What can hang from each mark
K_526: K_481 K_739
K_981: K_739
K_53: K_936
K_124: K_868
K_868: K_124 K_739
K_911: K_739
K_515: K_701 K_981
K_701: K_515 K_739
K_739: K_53 K_701 K_771 K_981

Known rows, with every way that one mark hangs from another
K_868[K_124 K_739[K_53 K_771]]: +3.52,-3.01,-2.07,-0.11,-0.39,+1.12,-0.10,-0.30,+1.28,-1.90,-0.15,+0.26,-0.44,+1.52,-0.94,+0.62,+0.37,-0.46,-1.02,-1.68,+2.39
K_911[K_739[K_53[K_936] K_981]]: +1.99,-4.69,-2.29,-0.87,+0.95,-1.19,+3.59,-0.28,+0.42,-0.67,+2.23,+2.51,+0.22,-2.61,-1.39,+1.05,-1.22,-0.24,+0.46,-1.95,+1.09
K_911[K_739[K_53]]: +1.38,-2.36,-1.25,-0.51,-1.02,-0.21,+2.92,-0.72,+0.21,-0.49,+1.54,+0.15,+0.66,-0.41,-1.70,+0.27,-0.27,-1.48,-0.38,-0.89,+0.18
K_739[K_53 K_701 K_771]: +1.53,-1.63,-1.34,-1.18,-0.42,-1.26,-1.08,+1.40,-0.27,-0.08,-0.24,+0.15,+0.23,-1.27,-1.57,-0.61,-0.85,+0.18,-1.53,-0.53,-0.04
K_981[K_739[K_53 K_701[K_515] K_771]]: +1.35,-0.62,-1.95,-1.76,+0.37,+1.10,+0.70,+1.92,+0.86,-1.19,-1.39,+0.95,-0.33,-1.11,-1.04,-1.65,+0.70,+2.68,-2.17,-0.58,-2.22
K_981[K_739[K_53[K_936] K_701[K_515] K_771]]: +2.08,-2.00,-2.79,-1.66,+1.22,+0.12,+1.43,+2.30,+0.17,-1.98,+0.08,+1.26,-0.43,-1.84,-1.74,-1.52,-0.45,+3.04,-1.46,-1.13,-2.19
K_515[K_701[K_739[K_53]] K_981]: +2.65,-1.66,-0.55,-0.82,+0.96,-0.71,+3.78,-1.87,+0.46,+0.81,-1.02,+1.09,-0.98,-0.32,-0.12,-0.69,-0.73,-2.39,-1.07,-0.47,+1.93
K_526[K_481 K_739[K_701[K_515] K_771 K_981]]: +3.37,-0.89,-0.48,-2.94,+2.78,+0.50,+2.56,+0.07,-0.15,+0.96,-1.00,+2.15,+0.63,-3.55,+2.94,-2.90,+0.16,+2.85,+1.13,-1.31,+0.03
K_868[K_124 K_739]: +3.62,-1.42,-0.08,+0.40,-1.21,+1.72,+3.01,-0.85,+1.27,-1.66,+0.31,+0.24,+0.02,+2.32,+0.39,+0.30,+0.50,-0.72,+0.28,-1.56,+1.29
K_701[K_515 K_739[K_53[K_936] K_771 K_981]]: +4.25,-3.62,-4.42,-1.75,+2.16,+0.19,+1.41,+0.41,+1.06,-0.58,+2.46,+2.35,-0.11,-3.05,+0.55,-0.43,-1.02,+2.03,-0.42,-2.23,+2.05
K_911[K_739[K_53 K_701[K_515[K_981]] K_771]]: +3.80,-2.12,-1.39,-1.63,+0.03,+2.00,+2.36,+0.88,+1.12,-0.30,+0.64,+1.15,+1.35,-1.55,+0.49,-3.54,-0.22,+1.35,-2.06,-0.99,-1.53
K_53[K_936]: +2.24,-1.80,-0.17,+0.71,-0.66,-1.32,+2.30,+0.19,-0.73,-1.43,+2.87,-0.18,+0.05,-0.57,-0.62,-0.54,-0.91,-0.66,+0.35,-1.34,+0.35
K_981[K_739[K_53]]: -0.53,-1.46,-0.51,+0.40,-0.26,-0.58,+1.83,-0.37,+0.77,-1.20,-1.07,+0.96,-1.26,+0.44,-2.02,+0.37,+1.06,-0.63,-1.71,-0.85,-0.47
K_911[K_739[K_53 K_771]]: +1.72,-3.35,-2.33,-0.68,-1.82,+0.27,+0.71,-0.33,-0.20,-0.91,+1.95,-0.74,+0.81,-1.15,-1.46,-0.33,-0.15,+0.01,-0.66,-0.79,+0.88
K_526[K_481]: +1.68,-1.50,+1.76,+0.32,+0.03,-0.76,+2.39,-1.56,-0.93,-0.32,+0.58,-0.33,+0.31,+0.15,+0.02,-0.95,+0.28,-2.46,+0.03,-1.48,+0.62
K_911[K_739[K_771]]: +2.03,-2.72,-1.29,-0.27,-3.37,+1.27,+1.63,-0.30,-0.62,-1.16,+2.92,-1.85,+1.49,-1.10,+0.21,-1.20,+0.21,+1.25,+0.39,-0.44,+0.49
K_124[K_868[K_739[K_53 K_771 K_981]]]: +1.72,-4.82,-2.87,+0.60,+1.47,+0.95,+0.47,-1.06,+0.53,-0.14,+0.04,+2.47,-2.14,-2.07,-0.91,-0.28,+1.22,+1.68,-0.39,-2.16,+2.61
K_868[K_739[K_53 K_701[K_515] K_771 K_981]]: +3.28,-2.19,-2.18,-2.30,+3.02,+0.93,+0.35,+1.35,+1.55,-0.87,-0.64,+2.65,-0.26,-2.23,+0.28,-0.88,+0.29,+3.27,-0.53,-1.30,-0.05
K_981[K_739]: -0.13,-0.86,+0.43,+0.80,-1.83,+0.55,+2.78,-0.36,+0.41,-1.41,-0.18,-0.02,-0.73,+0.49,-0.42,-0.51,+1.43,+0.54,-0.68,-0.59,-0.80
K_124[K_868[K_739[K_53 K_701 K_771 K_981]]]: +1.80,-4.47,-2.79,-0.62,+1.69,+0.67,+0.91,+0.07,+0.35,+0.51,-1.11,+3.03,-1.67,-2.68,-1.21,-0.52,+0.39,+2.59,-0.20,-1.77,+1.13
K_868[K_739[K_53 K_771]]: +1.87,-3.00,-1.61,+0.17,+0.52,-0.30,-0.67,-0.56,+0.30,-1.92,+0.91,-0.35,-0.69,+0.02,-1.52,-0.02,+0.71,+0.48,-0.49,-1.05,+1.55

Rows
+3.11,-4.31,-3.91,-2.36,+1.77,-1.76,+1.64,-0.29,-0.59,+0.00,+0.65,+1.39,-1.04,-3.67,-0.75,+1.24,-1.92,+0.95,+0.75,-0.96,+3.47 => K_515[K_701[K_739[K_53[K_936] K_771 K_981]]]
+2.39,-1.42,-1.00,-1.94,+0.04,-0.19,+4.01,-1.24,+0.08,+0.99,-0.38,+1.09,-0.48,-2.12,+1.34,+0.85,-0.69,+0.30,+1.28,-0.14,+2.35 => K_515[K_701[K_739[K_981]]]
+3.10,-1.02,+0.56,-0.46,-0.60,+0.40,+4.69,-1.93,+0.09,+0.61,-0.12,+0.13,-0.42,-0.26,+1.52,-1.58,-0.37,-1.15,-0.03,-0.16,+1.55 => K_515[K_701[K_739] K_981]
+2.34,-2.88,-1.58,+0.26,-1.02,+1.65,+1.85,-0.17,-0.89,-0.42,+0.61,-0.01,-0.71,-1.17,-0.62,-2.02,+0.54,+2.84,+0.65,-1.11,-0.24 => K_124[K_868[K_739[K_701 K_771]]]
+2.11,-1.94,-0.55,+0.38,-0.22,+1.18,+4.07,-0.69,-0.46,+0.05,+0.10,+0.96,-0.85,-0.38,-0.88,-1.43,+0.36,+1.33,+0.88,-1.18,-0.90 => K_124[K_868[K_739[K_701]]]
+1.97,-4.26,-1.88,+1.03,-0.16,+1.99,+1.32,-1.11,+0.03,-0.37,+0.92,+1.45,-1.53,-2.00,+0.78,-1.12,+1.53,+2.98,+0.72,-1.88,+2.16 => K_124[K_868[K_739[K_771 K_981]]]
+3.07,+0.11,+0.53,-2.78,+3.52,-0.03,+4.78,-0.39,+0.28,+1.36,-1.49,+3.12,+0.46,-2.77,+2.68,-2.27,+0.05,+1.29,+1.36,-1.43,-0.72 => K_526[K_481 K_739[K_701[K_515] K_981]]
-0.19,-2.49,-1.63,+0.26,-0.96,-0.02,-0.33,+0.17,+0.33,-1.62,-0.57,+0.10,-1.12,-0.31,-1.75,-0.25,+1.22,+0.81,-1.99,-0.77,+0.32 => K_981[K_739[K_53 K_771]]
+1.50,-1.01,+0.19,-1.88,+2.85,-2.60,+3.30,-1.13,-0.70,+1.28,-1.91,+1.75,-0.12,-1.23,-1.00,-0.79,-0.75,-1.87,+0.54,-1.23,-0.28 => K_526[K_481 K_739[K_53 K_701]]
+2.59,-5.87,-3.61,-0.46,+2.63,-0.39,+1.60,+0.42,-0.33,-0.32,+0.40,+3.35,-1.72,-3.37,-1.93,-0.41,-0.68,+2.94,+0.54,-2.48,+1.17 => K_124[K_868[K_739[K_53[K_936] K_701 K_771 K_981]]]
+0.52,-1.08,+1.83,+0.67,-1.14,+0.73,+3.81,+0.16,+1.04,-0.53,-1.80,+1.59,-0.47,+0.37,+0.41,-2.45,+1.04,+0.92,-1.63,-0.68,-2.17 => K_515[K_981[K_739[K_701]]]
+2.46,-2.97,-1.63,+0.65,+1.45,+0.99,+1.59,+0.58,+1.14,-2.49,+0.71,+1.70,-1.21,-0.86,-0.25,-3.15,+0.89,+1.64,-2.82,-1.95,-0.55 => K_701[K_515[K_981[K_739[K_53[K_936] K_771]]]]
+4.28,-2.51,-1.15,-1.39,+1.66,+0.51,+5.23,+0.74,+0.86,-0.72,+1.70,+2.46,+1.04,-1.47,-0.57,-2.91,-1.50,+0.11,-1.05,-1.72,-2.20 => K_911[K_739[K_53[K_936] K_701[K_515[K_981]]]]
+1.71,-1.58,-0.75,+0.51,+0.54,+2.03,+0.93,+0.24,+1.74,-1.61,-0.73,+1.45,-1.07,-0.14,+0.44,-3.26,+2.01,+1.28,-3.51,-1.25,-0.61 => K_701[K_515[K_981[K_739[K_53 K_771]]]]
+1.41,+0.98,+0.16,-1.27,-0.52,+1.70,+3.84,+1.28,+0.81,-0.97,-0.95,+0.87,+0.12,-0.32,+0.36,-1.93,+0.77,+2.48,-0.88,-0.32,-3.32 => K_981[K_739[K_701[K_515]]]
+0.53,-2.30,-0.24,-0.18,+0.13,+0.11,+1.09,-0.55,+0.07,-1.06,-2.55,+0.51,-2.09,-0.76,-0.79,-1.55,+1.07,+0.19,-2.42,-0.05,+0.80 => K_515[K_701 K_981[K_739[K_53 K_771]]]
+2.12,-1.33,-1.75,-1.55,+2.20,-3.15,+3.14,+0.62,-0.58,+0.24,+0.37,+1.94,-0.40,-1.91,-1.67,-0.43,-1.94,-0.07,+0.75,-1.02,-0.43 => K_526[K_739[K_53[K_936] K_701]]
+3.25,-3.07,-3.21,-1.43,+2.76,+2.12,+1.54,+0.65,+0.91,+0.33,-0.75,+3.39,-1.35,-2.80,-0.16,-1.72,+0.64,+3.57,-0.57,-1.93,+0.06 => K_124[K_868[K_739[K_53 K_701[K_515] K_771 K_981]]]
+2.03,-3.49,-2.58,-0.19,+0.57,+0.58,+0.97,-0.12,-0.49,-0.13,-0.35,+0.98,-1.25,-1.19,-2.25,-1.16,+0.15,+1.62,-0.35,-1.35,+0.15 => K_124[K_868[K_739[K_53 K_701 K_771]]]
+1.72,-2.58,-1.54,-0.06,+1.35,+0.16,+3.15,-0.63,-0.01,+0.31,-0.80,+1.98,-1.45,-0.48,-2.49,-0.55,+0.05,+0.10,-0.08,-1.43,-0.52 => K_124[K_868[K_739[K_53 K_701]]]
